Each row was made from one path, in order. Every step used is in the known rows, and no mark comes twice. Write each row's path.
(in the rows, 128 means zero)
Known rows
S, T, G, U: [122 126 173  86 130 159 121 130 155 132 125 115 147 133 142 143  68 116
 147 131 111  89 117  77 145 126 132 113 108 144  78 127 150 109  51 100
 143  95 182 157 143 149  98]
E, U, Q, B, F: [143 133  84 164 103 119 100 141  84 131 108 156  97 102 101 216 170  98
 160 112  53 120 140  71 151 118 137 146 114 108 140 145 116  94 211  91
 134 164 128 142 147 160 122]
E, U: [140 128 165  89 130 124 134 161 116 127 125 139 138 149 105 142 111 138
 166 138  86 104 139  85 143 168 147 150 134 120 103 135 153 110 158  89
 152  95 147 150 134 145 137]
S, T, Q, U: [176 108 187 111 134 157  91 152 159 129  70 121 135 148 122 178  75  65
 137 146  70 116 133  98 130  96 138 122 152 139  91 134 148  92 122  96
 112 116 196 139 126 113 130]
A, F: [137 130 148 123 162 109 137 136 134 134 144 118 122 122 114 151 151 149
 145 171 117 129 130  95 120 148 116 114 106 107  87 171 120 103 125 121
 160 121 138 140 146 155 114]
Z, R, B, F, A: [143 218  83 111 127  90 170  60 108 141 174 117  60 131 151 163 177  96
 141 168  98 135 128 135 145 157  64 120 117 104  66 162 156  69  92 140
 166 159 157 131 165 151  96]
B, Q, U, F: [138 124 110 117 123 113 125 139 142 152 119 150 145 106 144 155 151 100
 116 178  74 138 149 128 142 133  86 138 115 120  45 165 121 100 188 129
 123 150 157 135 153 122 123]
W, G, T, Q, B, F: [187 143 102 184  93 155  74 122 114 154 112 133  54  58 131 202 112 103
 144 114  86 137 111  81 134  86 111 144 121  93 122 164  86 113  68 113
 138 145 170 105 213 153 142]
B, F, T, Q, U, R: [207 100 127 172 135 107  76 132 125 126 128 147 103 118 117 223 166  53
 121 184 100 130 127  76 150  73  97 113 133 126  81 118 158 128 188 117
 127 147 173 101 139  81 148]
Q, B, F, T, R, Z: [193 116  72 180 144 115  99  48 120 125 119 130  94  91 115 195 151  71
 136 131 110 141 123  68 154  94 107  89 122 135 143 127 161 126 106 110
 154 182 169 100 153 103 135]
A, F, B, Q, T, G, W, S: [131  98  86 145 129 121 137 142 145 167 103  78 126  74 138 188  76 127
  85 121 139 166 123 107  95 180  81 146 106 118  71 153  23  92  74  46
 155 136 147 105 235 215 127]
W, S, T, Q, U, R, Z: [183  74 158 152 171 116 111 122 174 146  65 132 141 181 118 179  37  92
 149 218  77 123 136  55 171  75 111 124 160 188 135  75 108  96  67  81
 128 140 179  84 140  92 133]
Z, R, T, G: [ 83 144 146 105 120 124 147 115 159 149 124 117 120 106 147 128  97 102
 166 171 130 121 110 124 141 166 120  97 148 139  37 152 115 101  80 119
 164 109 168 132 162 129  95]
G, U, F: [134 151 135 103 148  96 120 146 133 151 160 147 145 135 133 154 164 121
 146 203  99 104 143 101 143 137  90 122  92 125  83 129 169 100 137 117
 155 109 147 160 146 121 116]
B, Q, T, S: [139 116 138 104 139 119 102 147 172 153  65 119 161 118 125 161  95 100
 150 144 107 128 136 112 133 119 106 127 118  88  37 167  82  71 129  73
 136 121 163 107 174 122 114]
Z, R, B, F: [119 196  71 109 147 106 143  72 120 150 145  98  70 122 128 155 191 112
 167 151 105 142 114 129 156 157  84 143 124 120  73 157 146 104 119 146
 147 133 161 126 162 161 101]
E, U, R, B: [110 120 128 130 132 104 130  91 118 142 154 144 117 167 131 169 146 126
 174 165  76 108 132  64 187 182 113 160 149 145 118 117 161  97 141 103
 134 116 119 134 143 162 148]
F, U: [141 168 123  79 141 112 139 126 139 110 147 152 143 132 106 141 146 138
 152 161 108 124 131 102 103 131 125 111  96 112  88 130 162  94 148 104
 148 122 139 164 118 112 133]
R, T, Q, U, F, N: [187  79 132 136 112 106 101 136 170 166 163 154 136  99 149 221 129  61
 118 160 105 112 156 137 115  86 101  81 152 145  69 112 138  85 163 110
 135 166 143 114 157  43 154]
B, Q, T, G, U: [146 108 133 114  97 140  91 138 166 155  86 125 156  71 137 140  94 102
 129 157 105  92 134 113 138 129  79 118 114 120  57 179 112  93 100 107
 149 102 191 132 174 142  98]
W, S, T, G: [102 109 173  77 157 156 155 127 145 136 100  95 129 163 128 116  25 147
 161 104 126 136 106  72 127 112 158 145 116 133  74 119  76 117  33  70
 147  93 183 122 149 175 111]
R, T, F, U, Q: [115 132 103 133 135 102 105 131 181 113 168 163 126  72 124 194 133  91
 128 172  93  99 128  96  87  84 130  54 145 131  94 126 116  73 189 117
 142 172 110 146 100  65 108]
W, G: [104 121 144  85 121 152 141 132 103 129 146 123 117 129 135 105  85 165
 167 136  92 139 122  86 139 128 130 171 117 109  97 167  99 122  80 100
 157 100 152 128 158 143 126]
A, F, T, R, U, Q, B: [129 113  76 201 121  91  79  70 131 135  87 155 100  95  98 223 155  68
 139 169 121 147 124  61 136  93 121  37 126 143 165 146 163  82 166  81
 119 186 139 146 142 142 138]
W, S: [129 143 150  73 156 106 160 162 126 142 112 122 122 177 103  98  91 159
 172 151 120 149 127 101 118 134 140 166 120 124 104 131  88 110 106  77
 151  91 161 125 151 152 121]
R, T, Q: [149 102 157 110 129 123  96 157 149 122 119 135 113 107 135 167 103  96
 155 168 106 113 129 124 102 115 130 103 181 132  76 159 130  80 159 107
 147 107 174 107 142  96 128]
T, Q, B, F, U: [189 175  65 180 115 112  89 130 117 134 120 150  98  93  94 219 181  77
 144 119  96 131 106  81 106  82 103 105  82 101 106 155 151  69 181 112
 131 163 144 140 152 100 152]
N, F, T, S: [137 133 143  91 170 115 119 135 139 142 118 136 119 143 132 188 103  80
 148 124 147 124 100  86 130 118 116  66  72  93  67  98 136 116 111  76
 144 145 159 122 155 116 125]
Z, R, T, Q: [131 137 146 124 126 113 107 143 160 148  93 126 103 111 132 164 121  70
 167 210 108 124 123 138 119 136 113  92 196 143  61 146 139  81 142 115
 151 103 178 108 155 101 117]
Z, R: [108 176 148  89 138 115 146 121 130 154 107 124 115 148 120 113 147 112
 173 196 101 143 131 123 144 160 118 137 132 117  68 143 131 104 117 110
 149  91 161 143 150 148 104]
S, T: [138 114 186  64 161 162 119 111 135 106 103 119 134 154 137 135  93 127
 153 142  78 122 139  90 130 112 151 129 138 118  69 119 137 124  97  93
 137 105 172 130 119 166 120]
U, Q, T, G, W, S: [ 81  90 126  81 109 125 126 171 132 153  94 125 129 108 117 163  72 128
 138 141 120 162 147 102 122 143 141 167 122 107  82 139  22  84  74  28
 137  88 186 124 183 157  92]
B, F, U, R: [163 148 105 139 155  93 128  98 117 110 183 172 134 124  98 182 200 142
 148 185 102 124 119  64 162  86  96 125  78 102  62 115 165 116 169 134
 155 153 114 124 128  98 138]
U, E: [ 85 121 162  89 132 117 114 125 126 122 145 154 131 161 116 142 136 114
 169 148  96 150 138 103 113 122 125 137 123 106  69 151  99  99 131  80
 142 101 143 147 136 120  93]
A, F, U: [154 156 112 125 162  96 141 127 151 119 163 135 141 107  98 172 163 150
 134 179 123 118 124  89  98 134 107  76  81 114  95 142 158  92 140 123
 164 146 117 163 128 129 135]
T, F: [117 147 162 121 146 116 123 142 145 153 156 122 114 130 119 132 131 117
 146 137 100 119 116  85 124 130 130 137 115  99  78 168  97  92 130 118
 139 101 138 139 137 111 108]
B, Q: [127 123 124  83 123 135 128 135 128 127 115 142 119 107 138 118 135 137
 143 158  93 142 137 126 118 137 119 148 144 112  61 183  97 102 178 113
 129 111 166 111 154 155 114]
G, T, S: [138 174 157  90 145 106 131 151 178 149 116 141 129 136 123 162 103 123
 164 155 147 125 134 104 124 151 150 113 108  95  79 122 102  79  74  82
 138 110 158 140 189 124 103]
G, T: [160 155 169  74 134 126 118 125 153 128 121 152 111 112 131 130 119 137
 151 176 110 127 153 118 118 150 141 120 134 101  88 127 119 118  90 107
 141 100 175 138 161 158 112]

Which path is each row?
[162  93  80 191 148 118 104  21 159 147 103 122 143  72 156 193 117  77
 112 191  86 151 150 111 144 106  38 113 131 124  98 144 121  69 115 113
 166 173 146  92 170 116 120] -> U, F, B, Q, T, R, Z
[178 188  73 140 129 108 116 106 109 121 136 152 118 104  97 185 187 111
 146 114  88 128 119  77 123 105 111 112  59 102  94 137 155 104 155 108
 143 172 126 156 142 127 147] -> Q, B, F, U
[127 104 175 130 134 106 127 140 111 137 137 164 145 166 110 157 136 136
 174 187  76 105 138  50 188 157 131 161 135 124  97 111 150 114 156  92
 149 100 123 130 137 140 146] -> E, U, R
[156 142 105 105 174 105 122 141 135 115 145 114 112 126 117 194 137 104
 143 109 151 130 114  85 113 106 132  99  90  94  63 124 136 120 151  81
 151 142 156 112 154 105 125] -> B, F, T, S
[106 115 132 102 114 121 125 160 112 118 115 158 122 128 109 169 124 124
 166 157  72 116 155  93 133 144 156 145 151 123 133 142 121  84 202  83
 139 113 141 151 123 146 110] -> E, U, Q
[100 152 116 124 126 112 146  77 135 153 148 122 105 152 120 140 145 105
 175 128 121 151 113 111 161 153 118 158 146 130 115 169 151  69  95 127
 131 115 159 137 151 132 113] -> T, R, B
[167 155  98 189 116 111  85 122 131 163  82 125  74  85 123 208 163  41
 159 162  88 127 108 116 142 110  96  95 160 129  70 149 136  88 151 122
 149 156 166 102 179 116 127] -> Z, R, T, Q, B, F
[128 105 136 122 162 104 130  79 131 124 146 156 134 146 136 136 128 146
 168 232  87 129 149  72 174 131 102 131 130 141 104 125 119 103 103 113
 156 124 139 102 139 107 115] -> U, R, Z
[153 124 189 128 152 126  80 127 164 158 112 110 138 116 115 149 112  95
 139 150  78 105 131  83 131 109 107 125 111  80  64 162 100 100  95 103
 148  99 153 133 133 115 116] -> Q, T, F
[132 119 194 111 168 154 102 117 160 132 128 105 124 139 134 150  91 106
 137 126  78 109 116  66 129  99 143 119 133 108  67 132 111 113  91 107
 130 111 151 129 119 135 113] -> S, T, F
[157 112 140 130 146  94 129 100 146 137 125 163 155 154 126 144 122 114
 152 230  73 119 156  75 192 138  98 131 119 159 116 117 132 104 104 116
 141 149 148 126 139  80 117] -> Q, U, R, Z
[ 86 100 170  55 125 171 134 136 125 120 140 115 133 121 150 154  82 133
 129 106 109 135 125  88 140 167 164 150 128 115  34 131 103 116  56  63
 126  89 186 135 167 167 111] -> S, T, G, W
[ 61 133 108  83  91 114  97 119 133 157  76 144 129  86 119 177 115  98
 148 196 110 141 139 111 160 162 109 104 127 121  53 152 116  76 108  48
 121 101 192 153 178 135  90] -> Z, R, U, Q, T, G, W
[157 118  45 157  70 139 105 111  91 165 171 154  85  75 129 201 152 108
 146  98  79 127 142  81 149  56 108 145  93 129 164 128  86 111 115  92
 141 188 110 126 194 119 121] -> W, G, U, Q, B, F, N
[143 137  84 153 143 119 140 104 130 128 136 107 108  87 146 168 145 123
 110 151 107 154 129 119  89 153  84 120 119 119  97 176  91  85 172 116
 150 161 114 122 179 199 123] -> A, F, B, Q
[148 101 182 100 148 165  93 131 144 116  93 117 113 139 133 172  85  97
 153 149  87 125 127  93 112  91 142 124 160 120  81 142 133  89 122  93
 127  93 189 114 126 138 127] -> S, T, Q
[124 118 109 123 126 115  90 121 135 116 181 138 114 100 123 195 141  81
 130 117 143 108 111  82 107  93  95  77  90 124  69 129 146 137 119  93
 158 125 168 145 152 102  87] -> B, F, T, G, U, E
[173 129 133 154 165 128 121 130 154 152  81  94 124 174 139 209  56  59
 117 143  89 150 126  91 103  90 101 133 114 152 117  77 112  84 108  67
 125 150 154 134 156 145 148] -> W, S, T, Q, U, F, B
[147  95 138 108 129 113 137 121 122 160 185 151 139 129 127 189 149 135
 144 130  99 111 160  94 139 134 124 131 111 113  90  97 149 112 166  84
 157 129 108 134 154 119 160] -> E, U, F, N
[133 122 129 130 146 109 145  87 142 138 136 140 135 133 108 131 110 126
 169 182 118 137 131  95 166 129 118 131 143 137 129 156 139  82  87 121
 159 123 171 116 144  82 100] -> T, R, Z
[ 71 164 140  85 132  86 108  97 135 145 106 162 130 169  98 140 140 104
 188 198 106 142 119 107 140 134  99  90 127 134  65 136 156  98 138  76
 133 107 152 160 147 115 100] -> Z, R, U, E
[123 143 124 125 127  97 130  88 136 152 143 145 126 174 139 152 154  96
 157 179  75 133 138  89 187 159  96 159 121 152 107 132 143  91 111 122
 112 140 138 147 145 130 129] -> Q, U, R, B
[119 109  96  99 107 134 137 142 133 158  90  96 130  96 146 156  56 114
 103 104 122 172 130 116 100 177  99 181 120 116  63 140  26  94  77  28
 141 113 169 104 225 196 126] -> F, B, Q, T, G, W, S
[148 109 110 187 131 126 103  56 145 158  99 122 144  91 145 193 140  64
 116 163  91 160 138 117 141 105  55 141 126  96  67 152 121  75 140 106
 154 147 141 108 173 145 130] -> U, F, B, Q, T, R
[ 94 124 104 103  98 135 123 154 115 133 144 147 116 107 132 140  99 137
 164 176  82 119 139  91 139 106 118 152 128 138 150 154 106  96 114  97
 147 116 148 149 153 127  90] -> W, G, U, Q
[138 158  57 104 171 100 124  95 140 119 161  92  86 125 139 208 148  97
 145  91 151 131 107  95 112 130 114  97 102 114  84 128 145 103 130  90
 137 157 154 116 159 123 127] -> R, B, F, T, S
[142  88 158 107 118 132  84 145 131 123  69 146 146 112 106 185 104 105
 157 169  53 103 172  90 137 119 134 132 150 106 121 134 124  92 172  68
 150 110 157 144 118 147 118] -> E, U, Q, T
[100 114  46 130  87 139  95 125  82 118 144 141  65  52 146 231 168  74
 107  89 111 168 133  85 117 137 144 117 103 105  85 145  74 116 152  57
 114 158 168 130 181 163 114] -> U, Q, B, F, T, G, W
[130 106 195 116 150 156 126  95 143 127 107 126 143 158 114 144  95 107
 161 136  99 134 120  81 166  97 151 140 155 118  85 128 154 104  78 105
 137 106 175 121 128 134 115] -> S, T, R
[135 148 111 113 170  82 114 153 164 147 154 131 147 141 138 205 137  80
 134 178 149 104 130  82 119 129 101  66  79 128  81  88 174  98 128  70
 151 127 144 153 157  90 128] -> G, U, F, T, S
[172 144  89 163 127 112 139 126 147 141 115 112 130  98 137 176 136  94
  97 151  91 144 137 124 103 160  79 121 109 140 108 169 102  88 172 120
 136 185 124 144 178 170 124] -> A, F, B, Q, U
[153 131 127  92 106 127 129 156 145 140  93 146 141 116 127 125 126 106
 130 155  78 133 145 131 136 143 115 147 136 131  72 174 113 104 176 117
 115 136 174 134 153 128 115] -> B, Q, U
[122 148 153  87 140 111 134 120 152 138 108 128 123 125 136 126 125 102
 167 201 100 120 135 133 138 157 119 100 171 142  51 126 146 115 115 115
 162 116 162 125 144 130 111] -> Z, R, T
[124 119 159 134 106 110  89 169 149 145 110 158 131 158 102 186 119  51
 154 155  88 144 132 111 113 105 113 127 135 126  94 161 109  65 157  86
 113 111 169 155 147  68 103] -> T, Q, U, E
[121 146 104 168 133 144  81  91 164 129 103 144 115 104 123 217 127  57
 127 123  48 121 123  44 106  64 143  73 103 121 124 106 106  71 135  85
 105 178 108 165 105 131 123] -> S, T, F, U, Q, B
[128 137 140  89 114 135 132 156 119 143 151 130 132 130 128 113  90 149
 163 159  94 106 124  85 148 132 109 157 112 136 123 149 140 121  70 102
 159 100 155 147 163 129 118] -> W, G, U
[ 98 111 122  52 131 122 152 169 122 133 143 112 107 131 132 141  72 136
 121 113 162 163 121  92  98 180 158 141 126 130  75 107  78 137  72  30
 141  85 187 120 184 161 133] -> F, T, G, W, S
[176 116 108 191 135 122  69 126 134 140  93 112  77  93 127 222 147  56
 122 153 110 139 123  76  82 117 111  61 124 121 130 153 127  91 143  88
 135 144 155 127 156 163 160] -> A, F, T, Q, B
[132 128 107 177 109 139  78 116 147 156 129 105 119  84 144 193  74  74
 123 148  60 106 131  68 120  85  71 132 105 120 165 138  74  79  81  78
 156 145 113 153 164 127 101] -> W, G, U, Q, T, F, B
[162  96 150  91 126 142  89 119 148 132  67 131 144  93 134 131 115 113
 135 167  74 126 155 123 122 113  98 136 144  96  45 174 101 107 148 101
 142 109 180 105 151 156 121] -> B, Q, T
[132 130 112 138 111 125 108 107 125 149 108 167 128 130 141 187 121  40
 115 119  68 153 119 126 124 117  57 115  87 120  81 128  90 101 165  97
 121 195 133 140 174 139  97] -> N, F, B, Q, U, E
[142  91 144 136 151 102 130 103 126 124 138 160 146 150 119 163 116 147
 168 216  72  99 150  47 193 158 113 131 144 152 131 104 151 109 133  98
 163 123 127 112 137 113 135] -> E, U, R, Z
